Known rows, with every step that occurs
pive vifod gata nuvetun sarobi: [-70   3   6 -49 -29   0 -32 -28   4   4  -3 -40 -86   1  49 -30  -8  26
 -15  -3 -51  -3   2  75 -46]
zadan dunur vifod gata: [-19 -10  32 -24   5 -12   0  14  20  39 -20 -35 -78  23  24  44 -10  11
  18 -24 -66  12 -23  72 -42]
pive nuvetun: [ -1   5  22  50 -34 -32 -28  17  16   2   7 -40 -71   3  15 -18 -22  17
  22  16 -51  25  29  67 -48]
nanet nuvetun pive vifod: [-63   3  33 -20 -32 -28  10  -2  16  15   6 -41 -45 -10  37 -17   9  -4
  73  -1 -91  21  24  95 -33]
dunur vifod gata nuvetun sarobi: [-75   5  16 -29 -11   3 -16   3  -1   1  -8 -41 -79   1  50 -18  -5  24
 -21 -34 -43  -1   1  73 -54]
dunur zadan gata: [ -2 -14  32  -9 -21 -13  -8  63   0   6  -7 -44 -85   5  16   1 -23 -18
  13  20 -35   8  11  72 -69]
nanet zadan dunur vifod gata vina: [-26 -10  21 -33   3  20  48  27 -14  59 -27 -30 -50  21  34  35  -4   6
  16  -7 -69  10 -12  42 -56]
vifod dunur: [ 32 -14  23 -18 -67 -34 -25  18  12  25  23 -53 -82  14  20 -61 -18  12
  17  -9 -33  22  33  53 -36]
vina gata vifod dunur zadan sarobi: [ 13 -19  46 -34 -53  -9 -29  53 -14  46  38 -65 -94   2  13 -57 -25 -12
  -6  19 -34   1 -57  55 -40]
vifod dunur zadan: [ 20 -21  32 -19 -47 -32 -15  53 -12  11  37 -51 -77  10  19 -49 -15  11
  13  17 -37  27  29  58 -46]
vina gata nuvetun pive: [ -6   8  10  10 -33 -28  33  24   6  -4 -14 -56 -93  -1  69 -29  -2  20
  45 -34 -53   1   3  66 -50]
pive vifod: [-51 -14  16 -39 -38 -31 -17 -10  16   5  -6 -35 -63   9  20 -14 -17  17
  27  11 -68  28  25  68 -39]
vina gata vifod: [ -4 -12  19 -24 -43 -16 -33  26  -1  16 -18 -47 -81  -5   7 -10 -14  20
   5  -6 -60   5 -42  70 -54]
nanet zadan dunur vifod gata: [-20 -20  33 -20  10 -15  22  44 -14  52 -22 -30 -79  14  21  40 -11   8
  32 -20 -68  13 -22  50 -47]
vifod gata: [ 36 -17  18 -15 -28 -19 -26  20   9   0 -31 -35 -81  10  19 -21  -9  11
  20 -13 -38  10 -16  66 -45]
nuvetun pive vifod dunur zadan gata: [-41 -22  59 -30 -42 -11  31  30  -3  29  29 -59 -91   5  43 -46   2 -15
  46  19 -80   5   9  61 -38]
vina gata nuvetun: [  9  16  -5  -2 -38 -28  -4  20   8   0  -2 -51 -98   1  48 -20 -21  18
  11 -20 -37   3   2  72 -61]
vina gata vifod dunur: [ 21 -11  25 -32 -74 -13 -39  19  -2  38  22 -59 -95  -1   8 -54 -16  18
  -1  -5 -58   2 -40  59 -40]
zadan sarobi: [  9 -13  22 -12 -37 -33 -25  25  26  26 -14 -44 -69  15  24 -30 -28 -14
  19 -11  -9  15  22  49 -39]
nanet nuvetun: [  7   9  15  -5 -37 -34 -29  27  15  13   6 -42 -50 -10  13 -16 -14  -6
  39  -3 -41  21  27  98 -50]
vina gata nuvetun pive vifod dunur: [ -34    8   18  -25  -60  -23   34  -11    3   23   33  -64 -104    2
   68  -69    2   20   42  -18  -82    2   -4   61  -29]
nuvetun pive vifod: [-67 -22  32 -26 -31 -31  20  -8  15   4 -16 -40 -63   8  45 -22   2  21
  58  -5 -86  23  30  62 -32]
vina gata nuvetun sarobi: [-40  11   8 -20 -43 -26 -21  16  -2  -2   2 -54 -93   1  52 -28 -16  26
 -18 -24 -10  -7   0  71 -61]
pive nuvetun sarobi: [-52   3  36  32 -41 -29 -44  16   8   2  10 -46 -66   5  17 -27 -15  27
  -6   9 -27  12  30  67 -51]
zadan gata nuvetun pive vifod: [-61   5  11  -9 -34   1  32  -5  24  19  -9 -49 -95  -3  70 -20  -3  -9
  44  -6 -83   3  36  67 -48]
nanet nuvetun pive vifod dunur: [-36   2  40 -25 -59 -28   7  -9  11  39  46 -54 -59  -8  42 -60   9  -4
  68  -2 -85  22  25  87 -20]
gata vifod: [ -9 -23   8 -23 -45 -10 -43  20  10  17 -13 -40 -62  -4   9 -16 -15  21
   7   5 -58  21  14  66 -48]

Rows
[ 20  -1  27 -30 -54  22  16  41  -4  37  27 -55 -71  13  35 -47 -18 -19
  -5  33 -35   0  25  58 -64] -> vifod dunur zadan gata vina
[ 19 -24  16 -29 -73  -8 -49  14   6  41  25 -52 -76  -2  10 -55 -13  16
   3   2 -59  23  16  56 -35] -> gata vifod dunur
[  2  -7  10 -18 -42  14  34  43 -12  42 -30 -40 -59   4  27 -21 -18 -18
  14  12 -35   1  27  40 -74] -> nanet zadan gata vina
[-23  10   3 -11   5   0   9   3  22  37  -2 -39 -91  14  50  33 -11  13
  12 -22 -67   8   0  75 -49] -> zadan dunur vifod gata nuvetun
[-68  -3   4 -16 -33 -18  26 -18  16   0   0 -43 -73  -3  72 -31  -2  22
  50  -8 -87  22  50  65 -37] -> gata nuvetun pive vifod
[-38   7  29 -21 -40 -29 -48  20   5  14  10 -48 -46  -9  19 -22 -10   4
   7  -9 -17  12  31  97 -55] -> nanet nuvetun sarobi
[-76  -1  21 -12 -14   3  39  25   3   3   6 -52 -89  -7  69 -13  -2 -13
  42  20 -84   5  34  73 -56] -> dunur zadan gata nuvetun pive vifod
[-52 -12  28 -19  -8 -27   3  20  25  39   0 -37 -66  23  29  46 -17  14
  24 -18 -60  26  25  67 -45] -> zadan dunur vifod
[-18 -22  27 -16 -26  11 -29  61  -4  19  -4 -44 -78 -10   9   1 -16 -12
   3  33 -59   6  -9  74 -70] -> dunur zadan gata vifod
[-23   2  20 -36  -1  23  26  -4  19  47 -25 -34 -51  29  38  38  -7  10
   4  -9 -65   4 -11  64 -51] -> zadan dunur vifod gata vina
[  7 -20  17  -9 -25 -36   4  55  -7  51 -11 -37 -70  13  17  26 -19  10
  36  -1 -35  28  30  42 -49] -> nanet zadan dunur
[ -36    3   16  -14  -61    2   24   -6   21   41   32  -63 -105   -1
   74  -64   -4  -11   41   -9  -84    2   40   61  -34] -> zadan gata nuvetun pive vifod dunur
[ -25    3   25  -21  -52    4  -24   51   -9   23   49  -65 -104   -2
   51  -58  -15   -8  -27   11  -10   -5   36   67  -63] -> vifod dunur zadan gata nuvetun sarobi
[ 31  -2   6 -28 -35  14   3   3   8   9 -36 -34 -57  16  32 -25  -7  12
   2   1 -40   1   0  60 -53] -> vifod gata vina
[  6 -30  28 -28 -53  -7 -40  47 -16  25  40 -51 -72  -6   7 -49 -12  15
   0  32 -62  26   8  60 -47] -> gata vifod dunur zadan
[ 23 -14  38 -17 -48 -13 -12  63  -2  28  29 -55 -96   9  16 -43 -21 -20
  10  18 -34   7  13  62 -55] -> vifod dunur zadan gata
[  11    0   28    9  -44    1   29   62   -5   22   36  -67 -105   -2
   72  -58    0  -17   33   -1  -51    1   40   60  -52] -> vifod dunur zadan gata nuvetun pive
[-35   0  19   3  11   3  42  13  19  34 -14 -43 -85  12  78  27   7  14
  44 -41 -83   6   3  68 -36] -> zadan dunur vifod gata nuvetun pive
[-20 -16  21 -41 -27 -16 -21 -15  12   2 -24 -31 -76   9  16 -13 -10  11
  24   5 -73  12 -22  70 -38] -> pive vifod gata
[ 33   4 -10  -3 -29  -9 -18  12  10  -1 -17 -40 -90   1  46 -29 -10  14
  12 -17 -40   4   8  68 -54] -> vifod gata nuvetun
[-22   6  -9 -30 -26  -4 -13 -25  12   2  -8 -34 -88   1  43 -24 -13  14
  14   4 -76   9   2  75 -44] -> pive vifod gata nuvetun
[ 22 -17  21 -24 -73  11 -45  25  18  59  20 -56 -95  -4   9 -51 -17 -15
  -1   6 -56   2   1  58 -47] -> zadan gata vifod dunur
[-30 -22  37 -28 -18 -16  15 -11  10   2 -34 -33 -77   8  43 -23   7  15
  56 -11 -87   7 -20  63 -29] -> nuvetun pive vifod gata
